(in the rows, 128 means zero)
Known rows, with every step that occurs
M/F: [103  84 106 144 139  92 106 141 119  79 134  93 121  66 127  92 150 135
  93 108 124 127 122  92 126 106 108 121  97 147 118 124 122 136 142 134
 127 126 120 128 131 130 167 103 139 133  96 117  42 133 141 144 138 153
  95 131 133 133 163 114 133 113 108  90]
T/F/V/D/A: [109  45  88 165 125 120 119 142 113 101 126 140 133 110 123  67 116 138
 153 148 139 128 126 163 132 123 103 131 171 137  88 145 142 158 129 173
 111 121 130 109 207 148 167 182 134 114 119  76 140 125 130 147 135  79
 125 131 104 134 133 141 131 122 103 107]
D/A/X: [132 157 111 129 121 117 129 129  88 124 127 136 145 128 125 113 155 109
 153  95 144 137 137 114 127  91 108 141 130 140 111 130 182 148 122 170
 146 112 102 119 150 159 139 107  81 128 147 115 130 126 139 156 139 115
 115 124 121 143 142 127 141 147 108 111]
X/A/D: [145 135 101 103 141 114 147 137 108 117 119 111 108 101 111  99 143 116
  97 142 126 140 128 114 113 123 114 138  89 135 134 112 125 150 117 116
 141 116 126 110  97 121 127 159 109 131 108 125 106 150  96 134 134 145
 123 126 109 127 141 122 119 102 116  99]
V/D/A/X/Q: [144 162  93 137 134  99  95 148 129 103 111 124 138 133 120 120 147 102
 153 122 148 137 134 130 120 120 117 136 135 143 132 128 164 166 126 155
 164 110 101 119  81 140 176 123 136 131 118 136 195 125 140 147 156 101
 119 125  91 139 153 139 148 142 115 128]
M/F/Q/X/A: [128 115 107 148 124  91 145 153 136 101 136 103 108 107 116  84 135 114
  84 123 122 127 132 109  95  45 109 129 104 147 137  86  97 138 115  64
  88 126 103 114  23 144 173 121 120 113  99 131  67 139  69 132 117 166
 103 123 118 146 176 125 133 100 121 122]
Q/X/Y: [119 171 100 137 110 100 144 142 140 125 127 121  98 134 127 108 163 137
 111 166 126 140 133 133 124 130  94 120 144 161 165  91 101 157 126 106
 106 119  98 120  92 148 185 131 131 133 119 148  83 117  90 133 122 164
 111 120 101 146 172 124 128 110 142 101]
Y/F/V/D/A/L: [134 108  72 131 137 133 106 132  92  89 129 119 127 118 136 110 149 121
 121 101 141 133 129 125 123 141  94 131 149 130 114 127 165 161 132 173
 125 126 141 108 135 125 114 159 165 149 124  77 179 143 124 157 157 118
 116 129 125 135 136 124 144 132 101 132]
V/D: [127  98  92 140 134 112 126 152 132 124 115 130 123 136 120 116 137 138
 133 140 135 144 128 123 123 166 104 129 114 139 132 117 114 155 118 156
 110 111 124  99 164 132 155 145 133 132  95 104 111 122 136 138 145 106
 127 122 114 125 138 125 129 131 120  94]
X/Q: [140 139  98 145 141  93  99 155 149 101 118 107 124  98 132 120 154 125
 118 136 134 139 133 132 109 120 121 129 120 148 162 107 120 160 142 125
 155 112 102 128 107 144 180 129 141 137  88 149 107 125 136 147 144 131
 105 122  99 132 162 137 145 128 126 110]
D/A: [114  86 105 150 120 115 138 136 101 108 135 123 135  95 135  80 139 133
 147 130 130 127 133 160 133  87 105 138 153 141 111 132 140 158 135 162
 155 117 112 129 193 167 174 138 122 119 142 107  84 108 141 157 125 123
 105 127 117 136 137 135 149 126 117 108]
Q/X/Y/F/V: [131 146 106 146 136 119 115 132 145 119 133 120 104 121 139 118 139 119
  90 140 133 123 127 131 108 129 120 119 164 153 135 110 100 157 147 108
  98 127 133 117 176 141 140 147  94 142 121 106  94 151 103 160 131 156
 112 134 103 145 179 116 124  98 120 107]
Y/F/V/D/A/X/Q: [149 167  95 138 139 106  88 144 136  96 113 121 135 137 123 124 141  98
 142 122 151 130 131 129 115 126 122 135 146 143 132 131 161 167 129 147
 166 113 113 117  96 134 162 129 123 135 119 125 210 136 139 155 157 107
 121 131  86 142 160 136 150 135 112 131]
L/A/F: [135 156  82 136 142 124 133 133  85 121 146 126 154 139 127 123 172 137
 130 127 121 152 136 122 127 142  93 138 122 157 162 108 140 137 137 161
 144 103 122 124 116 163 122 101 109 159 173 129  52 140 127 145 125 187
 116  91 117 120 167 122 122 157 128  93]
L/A: [119 121  95 153 135 114 124 152 100 116 131 138 139 126 135  97 167 143
 128 119 113 150 132 144 105 137 133 135 137 152 118 103 128 151 154 149
 146  94  94 129 176 192 173 114  99 138 153 124   4 132 143 147 111 144
 119 103 132 130 164 118 111 168 135 101]
Y/F: [135 171 125 117 141 114 140 140 132 110 133 112 117 124 147 128 160 148
  92 128 132 124 131  91 115 141 104 139  99 147 151 101 127 154 139 127
 138 114 138 111 133 145 143 104  86 158 133 106  68 136 144 174 128 183
 103 134 118 137 161 108 161 117 137  95]
V/D/A/F: [131 118  79 133 133 122 142 125  92 115 141 122 151 137 119 107 146 132
 152 140 135 139 134 137 151 133  72 140 136 147 152 133 151 146 115 180
 147 118 140 112 119 132 124 131 140 145 162 106 149 121 126 146 141 154
 118 108 101 118 141 135 146 129 116 101]
Y/F/T: [134 123 116 138 146 114 114 133 127 130 124 118 125 123 142 151 146 103
  94 122 125 130 130 106  99 110 116 126 109 142 181 113  95 152 141 104
 113 133 131 104 239 169 142 115  89 169  72 114  53 139 152 183 120 119
 107 135 116 138 162 117 167 110 115  96]
A/D: [142 132 102  98 142 121 126 131 101 117 118 121 117 108 118 117 145 136
 110 131 131 145 129 111 136 148 107 132 100 133 149 111 139 147 121 147
 141 117 128 114 149 132 122 152 113 144 107 119  99 145 123 139 141 150
 123 122 119 115 143 111 115 123 111  85]
Y/F/M: [136 129 120 130 121 114 111 127 122 122 112 118 122 154 139 131 166 124
  71 111 127 128 132 111 129 139 113 134 118 138 181 120  90 148 125 108
  64 113 142 117 194 142 150 130  93 167  60 120  75 143 137 185 133 163
 101 126 118 141 177 120 150  90 117 120]
M/F/V/D: [114  60  84 155 143 110  97 146 134 100 119 122 119 111 115 102 122 121
 118 127 134 134 119 128 119 153 118 115 139 139 101 137 107 151 130 149
  90 124 137 104 192 117 145 158 141 125  78  89 122 142 130 136 153  93
 126 131 113 127 153 122 112 115  99  99]
X/Y/F/V/D: [131 113  88 143 143 119 121 144 150 124 115 128 111 144 125 117 125 123
 117 147 137 133 123 135 117 181 113 124 148 145 123 125 103 162 131 141
  97 118 145  98 185 120 142 165 129 138  98  90 146 142 126 145 148 106
 132 133  95 135 157 125 126 106 120 104]
M/F/Q: [134  59 104 169 151 107 127 141 132  98 134  90 131  99 132  83 112 124
  96  75 130 127 129 107 138  78 120 118 105 143 179  98 113 121 142 103
  72 128 134 130 134 157 170 107 163 131  62 111  39 150 128 146 138 152
 108 124 132 131 200 134 132 123 102 113]

Rows
[129  84  86 156 141 129 111 121 104 119 144 120 141 101 128 107 130 109
 127 120 132 133 132 154 125 102 106 125 170 147 128 136 126 143 142 158
 112 128 138 126 209 144 110 155 110 134 132 103 101 145 112 152 141 137
 113 114 104 127 160 134 121 113  94 103]  D/A/F/V
[159 133 111 153 148 121 160 138 153 131 129  98 118 147 143 103 118 127
  91 106 133 125 133 118 133 118 116 128 115 150 215  82 106 141 141  89
  76 119 148 121 121 157 162 114 139 148  90 113  78 149 125 160 131 170
 116 127 108 143 209 139 153 114 131 119]  X/Y/F/Q
[136 132  92 139 141 122 118 141 143 128 112 134 115 156 120 126 132 111
 122 137 142 135 124 122 117 179 115 125 143 144 120 128 120 160 127 145
  97 117 143  95 172 118 133 156 115 141 103  90 166 146 127 146 152 101
 136 132  96 139 159 123 125 115 115 108]  A/X/Y/F/V/D
[132 175 100 137 119 111 155 131 123 135 122 120 119 137 127 103 155 104
 138 138 135 140 134 137 133 131 106 131 150 158 141 123 144 159 134 145
 129 111 109 124 127 141 167 127 121 133 132 133 132 121 117 145 133 119
 120 126  95 157 164 143 144 120 127 115]  D/A/X/Y
[145 167  97 137 133  99  96 145 126 104 116 120 138 118 126 123 154 105
 144 117 146 135 135 130 116 104 120 137 130 145 142 124 165 162 131 151
 171 110  95 126  84 145 173 117 126 132 117 143 169 125 140 151 151 113
 112 124  96 140 156 139 151 143 115 126]  D/A/X/Q
[130 103  70 130 133 127 114 137  87  90 128 119 130 115 133 105 153 124
 130 101 138 140 131 127 130 138  90 131 137 131 119 126 166 160 128 177
 128 122 128 112 125 129 125 155 173 145 117  88 163 129 123 149 155 111
 114 123 131 132 130 128 145 142 104 128]  V/D/A/L
[149 139  82 130 133 116 129 143 106  97 134 104 112 111 127 115 160 113
  83  94 131 142 135  97  98  84  95 126 102 138 150  83 130 143 122 106
  86 126 114 111  23 131 121 137 150 143  90 118 113 154  72 140 142 157
 106 116 135 140 158 123 133 125 111 136]  F/Q/X/A/L
[132 111  79 130 132 127 112 131  82  91 135 113 130  98 139 106 164 127
 123  92 134 138 135 126 126 111  94 132 137 133 126 118 165 154 137 170
 132 123 122 122 133 141 123 143 159 145 119  99 127 132 122 155 148 130
 104 121 137 135 134 127 147 138 105 126]  D/A/L
[151 188 102 132 139  96  93 147 135 110 112 118 134 121 124 139 162 107
 129 113 144 144 135 112 107 116 123 134 110 147 156 113 151 157 131 138
 153 108  95 123  77 140 163 109 115 138  96 152 148 133 135 149 155 119
 112 119  99 139 163 133 144 142 117 118]  A/X/Q
[139 147 103  95 131 110 135 141 106 110 122 122 104 113 107 105 148 124
  95 149 128 139 128 110 112 113 104 136  96 136 130 100 126 151 104 104
 137 120 115 106  59 128 132 155  99 130 115 128 115 147  80 127 128 164
 121 123 111 125 143 109 113 106 118 102]  Q/X/A/D
[139 156  83 120 129 112 122 143 105  92 133 110 109 104 127 122 175 120
  83 106 128 144 135  95  92  94  94 129 102 138 133  90 135 148 123 116
 106 123 111 109  19 123 118 141 138 145 101 123 113 147  73 140 140 158
 102 118 134 142 144 118 135 123 113 129]  Q/X/A/L
[130 207 117 119 125 108 146 139 147 116 131 111 100 149 142 123 165 149
  92 159 131 124 130 102 122 151  93 133 122 159 165  89 113 162 132 101
 130 120 128 110  76 142 164 108 102 158 150 121 104 131 112 162 121 198
 106 137 103 147 176 109 156 102 153 103]  Q/X/Y/F
[126 128 101 139 125 119 117 133  96 116 120 150 143 137 118 105 136 121
 158 109 151 140 133 113 130 117 103 135 142 138  91 140 183 148 118 174
 108 114 119 105 162 146 135 141  87 126 124  91 163 139 128 150 149  83
 130 128 110 143 138 131 130 145  95 110]  T/F/V/D/A/X
[136 151 104 130 128 122 119 129  98 119 122 141 141 150 121 119 140 102
 153 102 150 131 132 116 126 120 109 140 143 138  95 138 180 158 119 174
 132 115 125 106 155 144 129 120  81 131 150  91 179 134 140 158 148 102
 126 133 110 143 146 123 141 142 104 117]  Y/F/V/D/A/X
[133 163 116 130 111 111 114 126 131 127 112 119 109 169 135 126 172 124
  71 131 127 127 132 116 134 145 104 129 136 145 191 109  82 155 120  91
  53 116 136 117 150 136 166 134 108 167  66 133  93 138 116 175 127 174
 102 126 107 147 187 120 147  81 129 125]  Q/X/Y/F/M
[138 134  89 108 144 124 125 138  84 115 120 134 127 128 119 102 154 137
 120 128 123 152 127 128 125 161 124 137 118 138 126 106 149 151 133 152
 156 103 114 119 153 163 139 144 111 146 143 117  73 149 130 137 127 150
 132 113 122 115 153 108 101 148 121  94]  L/A/D
[132 160  89 145 123 115 145 132 127 138 117 126 116 145 120 106 143  96
 145 139 139 139 131 148 131 143 112 127 166 155 129 132 136 161 133 146
 115 115 118 118 149 134 159 143 128 127 128 121 164 126 115 140 140  97
 129 129  87 156 163 145 133 115 121 117]  F/V/D/A/X/Y
[133 137 100 136 126 121 117 130  92 122 120 145 143 142 119 116 138 102
 161  99 148 137 134 125 127 113 113 137 150 137  95 138 177 153 118 179
 125 115 116 110 170 144 134 128  90 124 140  97 167 131 134 150 149  86
 127 127 113 140 141 127 131 146  98 116]  F/V/D/A/X
[125  81  68 139 134 130 100 136  91  83 128 127 128 107 131  97 146 134
 126 112 142 141 129 125 126 137  89 127 146 131 111 131 165 153 131 178
 100 125 135 108 143 128 120 182 167 142 104  76 167 144 114 148 156  98
 117 123 126 134 130 134 132 138  93 124]  T/F/V/D/A/L
[114  56  86 160 126 120 124 138 112 110 126 134 134 117 124  76 117 121
 158 136 137 128 127 173 131 116 109 132 177 137  90 144 135 164 130 171
 133 121 125 113 220 149 165 170 139 114 132  84 141 116 135 148 139  85
 123 131 105 131 135 137 133 120 105 115]  F/V/D/A
[131 102  76 144 137 118 117 143 130 119 126 133 124 143 109 117 129 118
 124 147 137 141 126 135 114 144  99 124 143 142 124 121 106 151 110 138
  88 123 136  95 131 116 124 161 123 130 110 102 147 142  95 130 147 119
 131 115  98 125 151 124 110 112 108 105]  Q/X/A/F/V/D
[130  90  71 150 145 124 111 141 118 123 124 140 135 148 115 116 133 121
 133 136 133 146 125 141 120 171 109 125 153 144 123 128 116 151 127 164
 100 113 139 102 182 132 124 157 130 139 115  96 126 145 124 135 147 109
 136 110 103 121 155 125 105 134 109 101]  L/A/F/V/D
[136 127 110 147 123  98 153 152 139 114 134 111 109 117 118  91 136 115
  91 129 124 130 136 119  94  49 108 132 108 147 150  80  94 144 112  68
  90 122 104 111  34 151 173 125 107 115 101 134  65 136  69 134 114 160
 107 120 116 145 171 129 131 108 125 123]  F/Q/X/A
[129 126  89 132 133 123 143 122  88 117 147 114 153 118 126 105 153 131
 141 134 132 136 136 132 147 110  74 140 133 150 161 129 154 143 123 175
 148 119 134 123 122 145 124 121 126 145 165 118 109 124 124 153 135 168
 106 106 107 122 148 134 149 127 115  99]  D/A/F
[132 156  96 149 118 107 153 141 147 131 128 114 104 146 127 102 143 130
 108 146 130 138 134 133 132 115 100 117 147 160 192  78  98 148 128  90
  82 121 107 122  85 155 190 129 145 132 106 144  83 128  85 133 124 164
 115 118 101 145 191 133 127 111 137 111]  F/Q/X/Y
[111  58  97 164 147 107  87 135 125  93 135 105 119  62 128  97 128 113
  95 104 127 127 122 126 112 100 129 111 145 145  99 136 104 138 153 131
  94 132 129 129 215 132 138 144 118 126  82 103  51 153 125 148 143 125
 105 131 124 135 173 118 111 106  88  98]  M/F/V
[132 140 103 138 140 115 127 130 127 134 117 122 123 154 135 140 142  82
 117 135 131 131 128 120 110 133 112 126 133 146 174 129 112 163 134 115
 118 133 134  98 211 158 152 128 111 163  90 110 132 135 146 176 127  96
 121 142  96 149 163 129 170 104 119 113]  V/D/A/X/Y/F/T
[128 143  98 152 115 106 148 144 149 120 130 120 102 141 127  92 142 146
 106 157 132 140 134 125 133 120  90 117 136 162 189  80 104 144 129  91
  65 122 111 117  79 154 194 142 142 133  87 137  80 133  79 131 122 163
 115 119 101 146 189 137 126 111 133 106]  T/F/Q/X/Y
[144 134  83 125 139 114 128 143 106  98 130 102 113  89 133 118 169 110
  86 100 125 146 134 101  91 107 102 130  96 138 135 106 128 147 133 127
 110 119 120 113  64 118 111 143 146 146  90 120 107 150  89 145 143 138
 105 119 131 144 144 130 142 122 112 128]  X/A/L
[132 148 111 140 138 114 127 127 123 134 121 117 123 143 139 141 146  82
 109 127 130 128 131 118 108 119 115 128 129 147 178 125 114 160 139 108
 121 133 129 106 208 166 150 121  99 164  90 116 107 135 145 180 121 108
 114 140 100 152 166 129 171 105 120 111]  D/A/X/Y/F/T
